What can hang from each mark
E: G
T: M
M: J
J: N
R: J
N: E J T Z
Z: N
G: Y Z
Y: N

Each row was made from one small tree. The marks that hang from a mark follow it in brackets, in alphabetical order. Every link used is in the known rows. Write each row's tree.
Known rows
R(J(N(E Z))): [-14.0  -1.6   2.6  21.5 -13.2  -5.2  -8.6   9.2  -4.9   3.7  28.2   2.7
  31.9   2.8 -10.4   3.0  -1.5  18.1   1.4  -0.6  -3.3   7.5 -27.8]
M(J): [ -0.6   9.3   0.4  11.5 -10.3  -5.4  -4.0  -4.5  -7.5   1.0 -55.5  -4.2
  20.8 -13.6 -12.4 -15.4  -1.6 -10.5 -25.6  13.2  -4.4   7.3  -5.3]
Y(N(E T(M(J)))): [-28.4  -4.8 -11.3 -41.0   4.0  -2.8   1.3   3.3   8.6  -4.9 -12.1   6.2
 -29.4 -34.6 -10.7   5.8   1.3  -3.0  19.9  -8.8  -3.2   2.7   8.8]
Y(N(T)): [ 1.8  1.7 -7.6 22.0 16.5  1.2  1.9  0.4 -3.1  6.4 -5.0  2.4 -8.8 -7.7
 -1.0 -2.5  0.9 -8.4 -0.2  4.5  8.8 -7.7 -4.0]
T(M(J(N(E Z)))): [-23.7  -3.7   3.6 -20.5 -22.4   4.9  -9.8   3.7   4.2   0.5  -1.5   1.6
  23.9 -20.0 -16.4   2.9  -4.6  12.0   2.5  -8.8   3.6   2.8  -2.1]
Z(N(J)): [ 42.0   6.5   6.2   4.3  -5.4 -11.8   2.5   1.2  -5.3  -8.1 -48.7  -7.0
  -3.6  23.1   5.7  -8.8  -3.9  -6.0 -27.5  13.7  -1.6  -7.4  -4.9]
Y(N(T Z)): [-11.6  -7.8  -5.2  21.4   6.8   3.3  -5.8  -5.3   0.6  10.2 -15.0   2.7
  13.1   2.5  -3.4   2.7   0.8  -1.0   7.3   7.8  18.2 -18.2 -18.7]
N(J T(M) Z): [  5.1 -22.2   7.5  -7.2   4.5   3.9   4.6  -9.5   9.5  18.2 -50.7  -0.6
   8.8  20.0  -1.4  -5.5  -6.4   7.2   2.8  -1.5  18.9 -14.5   1.0]
Y(N): [ 13.3  10.0  -6.6  29.0   1.6  -1.9  -1.5  -2.2  -4.4   2.6  -2.9   2.0
   7.1 -12.2  -5.3  -5.1  -0.8 -11.2 -17.6   8.1  22.0  -2.5 -10.5]
T(M(J(N(E)))): [-13.4   5.5   0.9 -24.6 -14.3   3.9  -2.4  10.9   0.3  -5.5   6.4   1.5
   0.5 -34.8 -14.8  -3.5  -3.5   4.3  -3.2 -12.1  -4.7  11.6  11.2]
R(J(N(T(M)))): [  3.9   3.1   8.6  48.3   4.5  -1.1   9.1   5.8  -5.8  22.2   0.2   6.3
 -14.4  -6.9 -10.1  -8.0  -2.0  18.3  -0.1 -19.1  -0.8  23.2  14.8]
E(G(Y(N(T Z)))): [-39.7  -6.6 -14.0  18.5  -6.7   3.3  -3.4 -28.2   5.9   7.7  25.8   3.5
  20.9  -5.6   9.6  17.4   6.9  -6.7  16.5  -4.2  -0.3 -11.3  -3.5]
R(J(N(E(G) T))): [-20.9   4.9  -1.0   8.7   9.8   1.5   5.7   4.5  -1.6  -6.3  49.2   1.5
  -6.1  -5.8   3.7   7.7   4.9  18.0  14.7 -11.6 -23.2  19.4 -13.6]
Y(N(J T Z)): [-17.6 -22.7  -7.3 -11.3  10.1   5.5  -2.3  -9.4   9.3  10.7 -25.1  -0.6
  15.0   4.9   0.3   6.5  -3.5   7.8   6.7   2.9  17.0 -32.3 -27.4]
T(M(J(N))): [ -1.2   9.6   7.0  14.4 -18.4   5.6  -1.1   1.6  -2.2   8.9 -17.2   0.1
   8.7 -33.5 -17.1 -11.7  -4.7   6.9 -18.3 -12.2   5.3  12.4  14.2]
Z(N(E J T(M))): [ 29.6  -5.9   2.6 -41.0   7.8  -9.2   9.2   9.9   6.7 -13.3 -28.2  -1.2
 -44.4  20.8   9.5   0.0  -1.8  -1.8   9.9  -2.2 -12.6  -5.1  15.5]
G(Z): [ 40.1  17.7   9.6  46.8  -7.4  -1.6  -6.3  -3.1 -12.4   7.8  13.0  -1.3
  20.4  -3.6  -2.5 -11.2   1.2 -11.1 -38.7  17.7  32.3  18.5   4.2]
J(N(Z)): [  4.7   0.7   7.4  42.8 -10.6   8.8  -8.9   0.4  -6.8  11.2   5.7  -1.9
  41.7   6.9  -8.0  -5.3  -4.3   7.4 -15.9   3.5  17.6  -6.2 -15.7]
Z(N(T(M))): [ 42.5  12.9  10.1  25.8   1.2 -12.3   7.8   3.7  -5.1   4.0 -43.0   1.0
 -38.8  22.0   2.4  -9.1   0.7  -8.7  -4.7   4.2  -3.7  13.4  27.3]
J(N): [ 15.7  12.4   5.8  41.2  -3.0   6.4  -1.6   7.4 -10.0   4.0  13.8  -1.6
  18.8  -7.9  -5.9 -11.1  -2.9   0.6 -22.8  -0.9   9.5   2.0  -1.7]
J(N(T)): [ 3.7  6.5  4.7 37.9 11.0 11.8  1.7  8.9 -9.1  7.2  5.8 -1.4  2.3  0.3
 -1.3 -9.4 -1.8  3.7 -4.9 -5.2 -3.5 -2.6  8.0]
M(J(N(E Z))): [-30.1  -4.5  -2.1 -20.1 -18.2   6.1 -14.8   6.9  -0.8  -5.8   1.8  -3.1
  38.7 -15.1 -14.5   2.7  -3.0   9.1  -0.6   1.2  -8.7  -7.9 -20.9]
Y(N(E)): [ -0.3   5.7 -11.6 -10.6   6.5  -4.2  -3.1   7.4  -0.6 -12.2  23.0   3.0
  -0.7 -15.7  -2.8   2.1   1.0 -12.0  -2.5   8.6  13.2  -5.0 -16.0]
N(E J T(M) Z): [ -6.9 -26.8   1.3 -43.8   7.1   2.7   3.2   0.8  14.1   3.2 -25.2   1.1
  -0.9  20.6   1.2   1.6  -5.6   7.2  17.8  -1.3  10.4 -15.0  -6.8]

Which tree is each row?
[  9.8   4.8   8.4  32.1   6.2  12.6   7.2   7.6  -3.4  14.8   3.3   2.7
 -14.3  -6.8  -5.2  -8.1  -3.0   6.4   0.0 -15.9   7.6   6.0  24.1] | J(N(T(M)))
[-14.7  -3.2  -1.1 -31.0   2.7  -3.2   3.9   4.3   3.2  -3.0 -36.3   1.6
 -18.7 -13.9  -9.2  -6.0  -0.7  -5.7  11.9  -2.7 -13.9  10.3  14.9] | N(E T(M(J)))
[ 15.1   0.8  -1.6 -49.1  10.5  -6.7   6.8  -3.4   5.3 -24.7  -6.9  -6.8
 -30.7  20.6  21.5   9.4   3.8  -0.8   9.4   7.8 -25.5  -6.5  -8.1] | Z(N(E(G) J T))
[ 28.8   0.2   3.9  -2.3   6.4  -7.1   4.8   2.9  -3.8  -3.9 -49.3  -6.8
 -22.0  29.7  10.0  -7.7  -1.9  -2.6  -9.8   9.0 -16.4 -11.5   1.5] | Z(N(J T))
[  8.2   6.5   2.4 -33.8  -6.0 -14.3   1.5   7.3   0.1 -14.4 -42.4  -0.2
 -42.1  -1.6  -2.7  -1.1   1.8  -5.9  10.1   1.9 -28.8  11.9  22.6] | Z(N(E T(M(J))))
[ -7.7  -5.6 -11.0 -10.2  -3.9  -2.4 -10.4   1.4   3.6  -6.1  13.8   3.3
  21.2  -1.3  -5.6   7.0   0.2  -4.8   3.5  12.4  21.2 -13.8 -31.5] | Y(N(E Z))
[ 40.3  27.8   3.6  45.0 -29.5 -14.4  -5.4 -19.6 -10.5  -3.4  42.1  -2.1
   6.7   0.0  16.2   8.3  10.1 -18.1 -30.5   9.6  -3.2  24.7  25.2] | E(G(Y Z(N)))
[ -7.8  -0.8   1.4   6.9  -9.3   7.5  -9.9  10.0  -3.1  -3.6  29.8  -0.4
  32.3   5.5  -5.8   2.7  -3.3   6.7   0.0   2.4   6.3  -8.9 -21.4] | J(N(E Z))
[  5.6   0.1  -2.5  18.7  13.5   0.9   7.7  -2.8   2.9  11.5 -10.0   7.2
 -26.1 -14.2  -4.6  -3.0   0.3  -4.5   4.6  -6.4  23.5   1.0  14.6] | Y(N(T(M)))
[-22.1   7.5  -2.9 -16.6  -9.4   4.5  -6.6  12.5  -4.9 -12.3   7.9  -2.5
  16.8 -29.4 -10.9  -2.7  -2.5   2.7  -6.3  -2.7 -17.0   2.4  -6.4] | M(J(N(E)))
[ 29.0   7.4  -0.1 -43.3  -3.6 -11.7   3.9  -2.8   4.4 -26.8  -3.7  -7.4
 -12.6  16.4  17.6   7.1   2.1  -2.4  -9.0  11.3 -11.4  -0.9 -17.9] | Z(N(E(G) J))
[ 37.9  -0.8   9.3  -4.8   2.9  -8.2  10.8  -0.3   2.4   1.2 -55.2  -2.5
 -34.9  20.8   6.6  -7.5  -2.9  -0.3  -5.9  -3.3  -4.8  -3.5  19.1] | Z(N(J T(M)))
[-30.2 -13.4 -12.8 -42.5   5.7   2.0   7.2 -14.4   9.1 -11.3  25.4  -2.8
   0.0   4.6  19.4  10.9   3.0  -9.0  16.3  -9.7 -30.6 -10.1   6.5] | N(E(G(Y)) J T)
[-12.9  -9.5   4.4  -6.0   0.8  10.8  -2.3   9.4   4.0   7.0  19.8   3.7
  -0.6   6.6  -4.8   4.2  -3.2  11.0  21.8 -13.0   6.3  -3.2   5.5] | J(N(E T(M) Z))
[ 53.9  24.3  16.5  29.9  -7.9  -5.9   3.7  -9.7  -2.9   3.7  16.0   0.4
 -34.2   5.1  12.4   3.5   8.5  -2.1 -14.1   6.5  17.0  32.6  31.7] | E(G(Z(N(T(M)))))
[-29.3 -13.7  -0.3 -30.5  -6.5  -1.5  -4.7  -1.2   9.5   3.1 -44.8   1.6
   1.4  -3.3 -11.8   1.4  -1.8   0.6  18.8   1.1  -5.8   1.4   3.4] | N(E T(M(J)) Z)
[  1.6  14.6  -3.9   5.7 -18.4  -4.0  -6.5 -14.9  -3.2  -8.7  82.7   1.2
  19.6 -10.9  12.2  11.1   8.8 -19.3 -13.1   4.0   1.8  21.2  16.0] | N(E(G(Y Z)))
[ 33.1   9.4   5.0  -9.4   3.3 -12.7   5.8  12.4  -1.8 -10.1 -17.1   2.0
 -47.8  22.5   4.5  -2.5   2.2  -8.9   9.6   4.1 -12.9  12.4  22.0] | Z(N(E T(M)))
[-43.5 -15.9 -18.3  -9.6  -3.9  -2.8  -8.2  -7.4   5.8  -1.2  33.7   6.2
   9.8   0.7   2.3  16.6   3.7 -11.7  28.4  -4.1 -10.5 -21.4  -0.8] | G(Y(N(E T Z)))
[ 54.8  17.7  11.2   4.8 -14.6  -7.0  -1.5 -12.1  -3.0  -8.8  11.1  -7.7
   0.3   6.7  16.9   4.4   4.5   1.1 -36.5  16.2  17.8  10.8  -6.0] | E(G(Z(N(J))))
[ -5.0   9.9 -11.7 -18.2   4.4  -2.5   0.0  -6.9   4.1 -18.1  40.2   1.7
  -0.7 -18.9   5.9  10.8   5.4  -8.7   0.4   6.9  14.1   4.0 -23.0] | Y(N(E(G)))
[  6.0  -4.8   3.1 -36.4  12.3   5.9   2.3  -6.9   6.5  -9.7  45.0  -4.4
  -3.0  -0.2  17.1   8.4   4.3   3.1  -2.1   6.9   9.3   4.0  -7.6] | N(E(G(Z)) J T)
[ -9.8  -3.9   6.7  35.3   4.3  13.6  -5.4   1.4  -5.0  14.8   4.4  -1.5
  25.3  11.1  -4.4  -3.3  -2.7  10.7   2.9  -1.7   2.7 -12.2  -8.5] | J(N(T Z))
[ 13.5 -11.5   4.9  -8.2  14.6   2.1  11.7  -4.4   5.9  11.3 -45.1  -0.3
 -13.9   8.8   1.3 -11.0  -6.1   0.9  -3.3  -6.8  12.6  -5.3  12.9] | N(J T(M))
[-10.0  12.6  -0.4  13.1  -3.1  -2.7   1.4   3.5  -3.7  -7.8  54.9   1.0
   9.9 -13.4   0.3   5.6   3.4  13.6  -3.5  -5.4  -8.1  25.2 -21.9] | R(J(N(E(G))))
[ -5.8   7.5  -5.1   1.5  -2.8  -1.5  -2.0 -13.5  -1.5  -4.2  77.3   1.2
   1.9  -3.7  17.0  11.6   9.8 -16.0   4.9   0.3 -11.6  16.4  24.0] | N(E(G(Y Z)) T)
[ -4.3   0.5   4.6   3.1  -2.2  -2.3   4.5  -4.9  -0.1  10.5 -60.6   0.6
 -11.8 -13.3 -11.5 -13.1  -1.8  -5.3  -4.1  -2.4  -4.6  11.8  22.3] | N(T(M(J)))
[-11.2   7.0  -1.0  -7.8  14.3  12.5   3.8   4.7   0.4 -10.3  50.4  -1.6
  -5.9  -5.3   9.7   6.8   4.3   4.9  13.5  -8.1 -12.5   3.7  -2.1] | J(N(E(G) T))
[-17.4  -6.0   5.4  52.2  -1.2   1.1  -3.2   2.9  -7.5  20.2  -1.9   1.8
  25.8  11.8  -8.7  -1.9  -1.3  22.3   3.7  -4.7  -7.0   4.9 -16.2] | R(J(N(T Z)))
[ -3.8  -9.7   3.2 -10.4   4.3  -0.9  -0.1   2.5   6.0   5.9 -13.0   3.8
  -2.6  21.5  -3.3  -1.8  -1.2  -2.0  19.7   2.3  11.4  -1.4   4.1] | N(E T(M) Z)
[ -9.4  -8.6  -0.5  -7.4   8.5   0.2  -4.4   4.3   0.4  -0.8  -8.6  -0.6
  13.3  25.4   0.2  -0.4   0.0  -3.9  14.6  12.5  -1.9 -10.1 -13.2] | N(E T Z)
[-23.3   4.0   2.3  12.3   1.4   9.9  -2.0   6.2  -8.1   6.1 -17.0  -3.5
   6.2 -21.2  -9.5  -8.5  -1.7   7.7  -3.6  -7.5 -20.5  -1.1   6.4] | M(J(N(T)))
[-16.6 -16.4 -13.2 -47.3  21.6   3.6   4.2   4.4   9.4  -9.7   7.9   0.5
 -15.5  -2.7   5.7   6.3  -1.8  -1.2  15.6  -2.6  -1.0 -24.0 -17.0] | Y(N(E J T))
[ -3.8 -20.3   2.8  -1.6   8.8   4.9   0.1  -6.4   4.6  11.3 -46.0  -4.0
  23.9  26.2   1.5  -4.8  -5.8   5.4  -0.9   7.5   6.3 -24.6 -15.6] | N(J T Z)
[-28.9 -17.1 -17.0  -2.6   6.7   1.1   3.9 -13.5   5.8   4.1   7.1   1.4
  -0.1 -10.3   6.8   6.1  -0.9  -8.4   5.7 -12.9 -10.1 -25.0   9.1] | G(Y(N(J T)))
[ -7.4   1.8   0.2  -1.4  14.7   9.7   0.8  16.8  -4.5  -6.2  30.4   0.2
  -7.5   0.7   1.0  -2.2  -0.3   2.9  11.2  -6.3 -14.5  -4.5   3.0] | J(N(E T))
